Each row was made from one small tree. Brackets hold a mark, then the marks that hang from it, in alphabetical order. Every link used is in the known rows. Write each row's tree.
Known rows:
{penop giku {mori bizaf buder}}: [-3.18 -5.91  1.52  5.95 -2.51  4.44 -2.06 -1.41 -0.23 -9.17 -1.44  5.19
  4.15 -2.06 -0.07 -5.91  2.52 -2.79  1.79 -0.37 -2.26 -1.77 -0.83]
{sozal {giku {penop {mori buder}} pumi}}: [-3.35 -3.05  3.65  0.19 -2.65  2.93  1.79 -3.79  3.35 -3.74 -3.32  0.30
  8.50  3.27  1.82 -5.47  3.03  0.62  1.32  2.10  0.42  0.71 -3.35]
{sozal {giku kene pumi}}: [-0.51 -1.38  1.02 -0.63 -0.03  2.40 -1.86  2.28  4.28  0.12 -0.08 -0.27
  1.57  3.48  2.30 -1.88  0.41  1.50  0.98  1.99  1.57  0.66 -6.24]
{giku kene {penop {mori bizaf}} pumi sozal}: [ 1.42 -2.14  6.93  0.80 -0.98  5.69  0.10  2.68  1.56  1.65 -0.42 -0.60
  2.71  5.38  0.54 -5.11  3.67  8.86  0.59  3.52 -0.32 -2.77 -6.17]
{bizaf {mori buder}}: [ 1.55 -0.13  0.56  2.04 -0.53  1.56 -0.52 -3.02  4.12 -3.28 -0.39 -0.30
  2.39  1.73  0.88 -2.08  0.12 -2.60  2.78 -0.60 -2.99 -1.15  0.69]
{mori bizaf buder}: [-1.41 -2.66 -0.27  0.44 -2.68  2.90 -5.84 -1.44  0.42 -2.46 -2.87  4.85
  3.39 -2.56  2.25 -2.54  0.48 -0.70  1.51 -1.48 -2.25 -0.65 -2.50]
{sozal {giku kene {penop {mori buder}} pumi}}: [-1.21 -3.27  4.64 -0.12 -0.75  5.47  0.18 -1.75  4.19 -2.49 -2.52  0.12
  6.05  4.42  3.03 -5.64  4.12  2.07  1.68  3.51  1.88 -1.21 -6.95]
{penop mori}: [-0.27 -1.01  1.73  3.70  0.80  1.17  2.80 -0.85 -0.47 -2.91  0.51  1.32
 -0.21  0.30 -1.23 -1.96  1.01  0.01 -0.56  1.72 -1.09 -2.42  2.04]
{penop {mori bizaf}}: [-0.69 -2.20  1.53  4.35  0.36  2.80 -1.00  0.92 -0.80 -3.28 -0.44  4.59
 -0.03 -0.90 -1.16 -3.08  0.22  0.13 -0.33  0.80 -1.60 -2.54  0.54]
{penop {giku pumi} {mori bizaf}}: [-3.16 -3.92  2.49  5.13 -2.34  3.22 -1.59  2.45  0.67 -6.14  0.33  3.17
  2.78  0.94 -1.31 -4.65  0.68  0.25  0.76  1.25 -0.98  0.15 -0.75]
{penop giku {mori buder}}: [-2.85 -4.59  1.80  5.47 -1.78  2.98  1.83 -3.17  0.31 -8.75 -0.42  1.91
  4.34 -0.94 -0.31 -4.68  3.09 -3.22  1.46  0.58 -1.64 -1.62  0.83]
{sozal giku}: [-1.58 -1.89 -0.64  0.77  0.05  0.12  0.57 -0.72  1.85 -2.45 -1.19  1.02
  2.54  0.34  0.62 -1.32 -0.01 -1.89  0.32 -0.51  0.49  1.39 -2.33]
{kene {giku {penop {mori bizaf}}}}: [-0.16 -3.78  5.28  1.43 -0.43  4.93  0.05 -1.83 -0.41 -3.25 -0.45  2.35
  4.59  0.00  0.77 -5.93  3.41  0.08 -1.52  0.70 -0.66 -0.56 -0.74]
{giku kene {penop mori} pumi sozal}: [ 1.86 -1.02  7.10  0.40 -0.50  4.10  3.53  1.37  1.95  1.91  0.51 -3.74
  2.57  6.47  0.45 -4.32  4.22  8.43  0.30  4.26  0.07 -2.80 -4.93]
{sozal {giku kene {penop mori} pumi}}: [-0.62 -2.22  4.69  0.24  0.69  4.73  1.39  0.58  3.34 -0.99 -1.20 -0.77
  3.70  5.27  1.67 -4.57  3.14  2.97  0.67  3.78  2.92 -0.67 -6.48]
{mori buder}: [-0.94 -1.26 -0.03 -0.21 -2.19  1.17 -1.72 -3.16  0.94 -1.95 -1.94  1.27
  3.38 -1.24  2.06 -1.47  1.48 -1.02  1.35 -0.48 -1.57 -0.65 -0.67]
{giku kene {penop {mori bizaf}} pumi}: [ 0.66 -1.62  5.80 -0.25  0.32  6.60 -2.66  3.14  1.27  1.15 -1.10  1.04
  1.41  4.24  1.33 -4.49  2.95  5.71  0.70  3.92  2.21 -2.22 -6.31]
{penop {giku pumi} {mori bizaf buder}}: [-4.05 -5.06  2.40  4.77 -4.14  4.27 -3.04 -0.60  1.61 -7.89 -1.36  4.23
  5.83  0.06  0.56 -6.09  1.88 -0.67  1.82  0.83 -2.51 -0.36 -1.44]
{giku penop pumi sozal}: [-0.22  0.03  4.34 -2.98 -3.34  0.54  2.56 -0.41  1.39  3.16 -0.76 -4.42
  5.45  4.99  0.20 -2.29  2.14  7.26  0.23  1.20 -0.37  1.53 -2.73]
{kene {giku {penop mori} pumi}}: [-0.71 -1.95  6.29 -0.50 -1.86  3.44  2.14 -2.08  1.79 -1.36  0.37 -1.20
  6.15  2.81  1.05 -5.41  3.42  1.79 -1.52  2.51 -0.25  0.80  0.13]
{buder {mori bizaf}}: [ 2.28 -1.44  0.48  3.70  1.67  1.07 -1.18  0.21  2.13 -2.30  0.64  2.56
  0.42 -0.07  0.25 -2.51 -1.97  0.12  1.32 -0.09 -1.76 -0.28 -1.76]
{pabokoz {mori bizaf}}: [ 0.32 -1.30  2.10  1.48  0.29  3.00 -2.13  1.23 -0.68 -1.06  2.11  3.95
 -0.16 -3.98  2.01 -4.46 -1.78  0.71  0.71  0.14 -2.59 -0.32  0.00]

Write each row's tree:
[-2.88 -4.72  2.54  2.13 -1.53  4.68 -0.34 -3.50  1.05 -5.38 -4.32  4.09
  7.03  0.25  1.60 -5.99  3.02 -0.92  1.22  0.36  0.21 -0.53 -4.25] => {sozal {giku {penop {mori bizaf buder}}}}
[-1.00 -1.97  3.96  0.77 -0.88  3.57  2.36 -4.69 -0.16 -2.80 -2.67  0.42
  5.10  0.96  0.87 -4.08  4.11  0.60  0.85  1.54  0.30 -2.07 -0.91] => {giku {penop {mori buder}}}
[-0.36 -3.54  7.00  0.81 -3.40  3.78  1.38 -1.11  1.44 -1.79  0.31  0.05
  7.21  2.93  0.67 -7.11  3.47  4.98 -1.26  1.45 -3.22  0.27 -1.22] => {kene {giku {penop {mori bizaf}} pumi sozal}}
[-0.48 -2.37  1.97  1.17 -1.47  4.08 -3.50 -1.69  0.36 -2.85  0.44  4.88
  3.03 -5.25  3.91 -5.71 -0.47 -0.24  1.88 -0.24 -4.22 -0.60 -0.74] => {pabokoz {mori bizaf buder}}
[-0.96 -3.29  4.59  0.66  0.13  5.96 -1.80  1.99  2.96 -1.38 -2.07  1.90
  3.69  4.24  1.88 -5.36  2.42  3.17  1.03  2.98  2.37 -0.72 -7.76] => {sozal {giku kene {penop {mori bizaf}} pumi}}
[-3.81 -3.93  3.46  0.67 -3.17  4.29 -1.31 -2.37  2.91 -3.99 -4.21  3.15
  8.74  2.32  2.11 -6.24  2.30  1.02  1.62  1.44  0.09  0.68 -4.75] => {sozal {giku {penop {mori bizaf buder}} pumi}}
[-2.52 -1.30  2.14 -2.73 -1.80  1.14  0.74 -0.84  2.88  0.06 -2.55 -1.54
  6.14  3.96  1.47 -2.84  1.18  1.73  0.84  1.03  2.63  3.16 -4.75] => {sozal {giku penop pumi}}
[ 1.05 -2.27  6.97  0.05 -2.34  5.17  2.13 -1.35  2.80  0.39 -0.98 -2.59
  5.03  5.47  1.79 -5.45  5.35  7.65  1.34  3.79 -1.23 -3.12 -5.49] => {giku kene {penop {mori buder}} pumi sozal}
[ 0.08 -3.39  4.79  5.13 -1.14  3.33  3.06  2.56  1.98 -4.20  2.87 -1.78
  1.44  4.27 -1.09 -4.70  3.02  4.03  0.58  2.75 -1.56 -2.21 -2.82] => {penop {giku kene pumi sozal} mori}
[-2.54 -6.40  2.49  6.96 -3.62  3.53  0.34 -1.81 -0.06 -9.07 -0.65  3.85
  5.45 -1.04 -0.66 -6.45  3.16  0.11  1.58 -0.76 -4.67 -2.22 -0.82] => {penop {giku sozal} {mori bizaf buder}}
[ 1.09 -0.42  6.02 -0.84  0.78  5.27  0.68  1.59  1.82  1.69 -0.32 -2.05
  1.37  5.31  1.06 -3.56  3.38  5.41  0.35  4.74  2.71 -2.22 -4.74] => {giku kene {penop mori} pumi}
[-1.17 -2.00  6.04  0.32 -4.32  2.37  3.98 -3.76  1.76 -1.11 -1.59 -2.28
  8.21  4.19  0.59 -5.22  4.08  6.22  0.99  2.36 -2.60 -1.10 -1.60] => {giku {penop {mori buder}} pumi sozal}
[-0.47 -3.95  3.73  1.24  0.95  5.61  1.14 -2.88  2.19 -3.79 -2.62  1.23
  4.38  2.54  2.57 -5.27  4.54  0.09  1.51  2.28  1.81 -2.50 -6.40] => {sozal {giku kene {penop {mori buder}}}}
[ 0.21 -2.90  4.92  2.53 -1.19  3.15  2.84 -0.54 -1.37 -1.36 -1.33  0.67
  3.60  1.96 -1.17 -4.78  3.02  5.29 -0.13  0.78 -1.66 -2.00 -1.42] => {giku {penop {mori bizaf}} sozal}
[-0.57 -3.05  3.66  4.19  0.01  4.07  0.70  2.93  1.80 -4.36  1.97 -0.44
  0.13  3.27 -0.55 -3.98  2.49  1.22  0.90  3.33  0.60 -1.85 -2.96] => {penop {giku kene pumi} mori}
[-1.71 -2.32  1.79  1.45 -3.95 -0.27  1.81  1.15  1.74 -2.84  1.47 -2.82
  3.90  2.93 -1.03 -2.65  1.08  2.77  0.57 -0.01 -1.61  2.20 -1.32] => {penop {giku pumi sozal}}
[-0.17 -2.34  7.19  0.41 -3.22  2.72  4.47 -2.42  2.03 -1.13  1.21 -2.75
  7.25  3.80  0.36 -6.19  4.09  4.52 -1.64  2.17 -2.77  0.25  0.09] => {kene {giku {penop mori} pumi sozal}}
[-0.70 -3.58  5.24  0.63 -1.42  4.44  1.88 -5.65  0.85 -4.27 -1.13  0.54
  7.02  0.06  1.91 -6.11  4.95 -1.12 -0.78  1.10 -1.45 -0.98  0.10] => {kene {giku {penop {mori buder}}}}
[ 1.00 -2.44  4.88 -1.34 -1.95  1.85  3.13 -2.88  0.23 -0.53  0.59 -2.73
  5.57  1.59  0.98 -4.25  3.86  2.74 -1.38 -0.50 -1.63  1.11 -1.06] => {kene {giku penop sozal}}
[ 0.47 -2.26  2.23 -1.64  1.84  3.89  0.11  0.18  1.89 -0.05 -1.76 -0.76
  2.06  3.14  2.16 -2.60  2.84  0.81  0.96  1.26  3.88  0.08 -7.71] => {sozal {giku kene penop}}
[ 0.32 -2.55  2.62  1.22 -1.97  2.23  0.36  3.49  2.22 -1.44  2.21 -2.96
  1.39  4.06  0.25 -2.68  2.14  4.26  1.17  1.21 -0.52  0.31 -5.08] => {penop {giku kene pumi sozal}}
[ 0.20 -1.60  5.99 -1.12 -0.99  6.09 -0.53 -1.17  2.77  0.22 -1.67 -0.96
  3.99  4.44  2.70 -4.83  4.58  4.38  1.49  4.37  1.53 -2.78 -5.44] => {giku kene {penop {mori buder}} pumi}
[ 2.20 -0.08  5.44 -3.32 -1.24  3.08  0.86  2.01  2.39  4.48  0.28 -4.74
  2.54  6.24  1.46 -2.55  3.48  8.70  0.64  2.82  1.06 -0.64 -6.65] => {giku kene penop pumi sozal}
[ 0.15 -1.59  5.72 -2.70 -3.60  1.62  2.28 -1.93  2.26  1.08  0.77 -3.66
  7.18  3.61  1.41 -4.62  3.25  4.83 -1.03  0.67 -1.83  2.31 -1.50] => {kene {giku penop pumi sozal}}
[-0.39 -4.74  4.56  5.57 -1.53  4.81 -0.67  4.26  1.37 -4.58  1.78  1.56
  1.34  2.96 -0.72 -5.76  2.47  4.46  1.05  2.11 -2.10 -2.04 -4.31] => {penop {giku kene pumi sozal} {mori bizaf}}
[-0.90 -5.07  3.50  1.80  0.50  6.88 -2.04 -1.27  2.01 -4.16 -3.50  3.78
  4.47  1.39  2.79 -6.11  4.18  0.34  1.65  1.57  1.44 -2.57 -7.67] => {sozal {giku kene {penop {mori bizaf buder}}}}
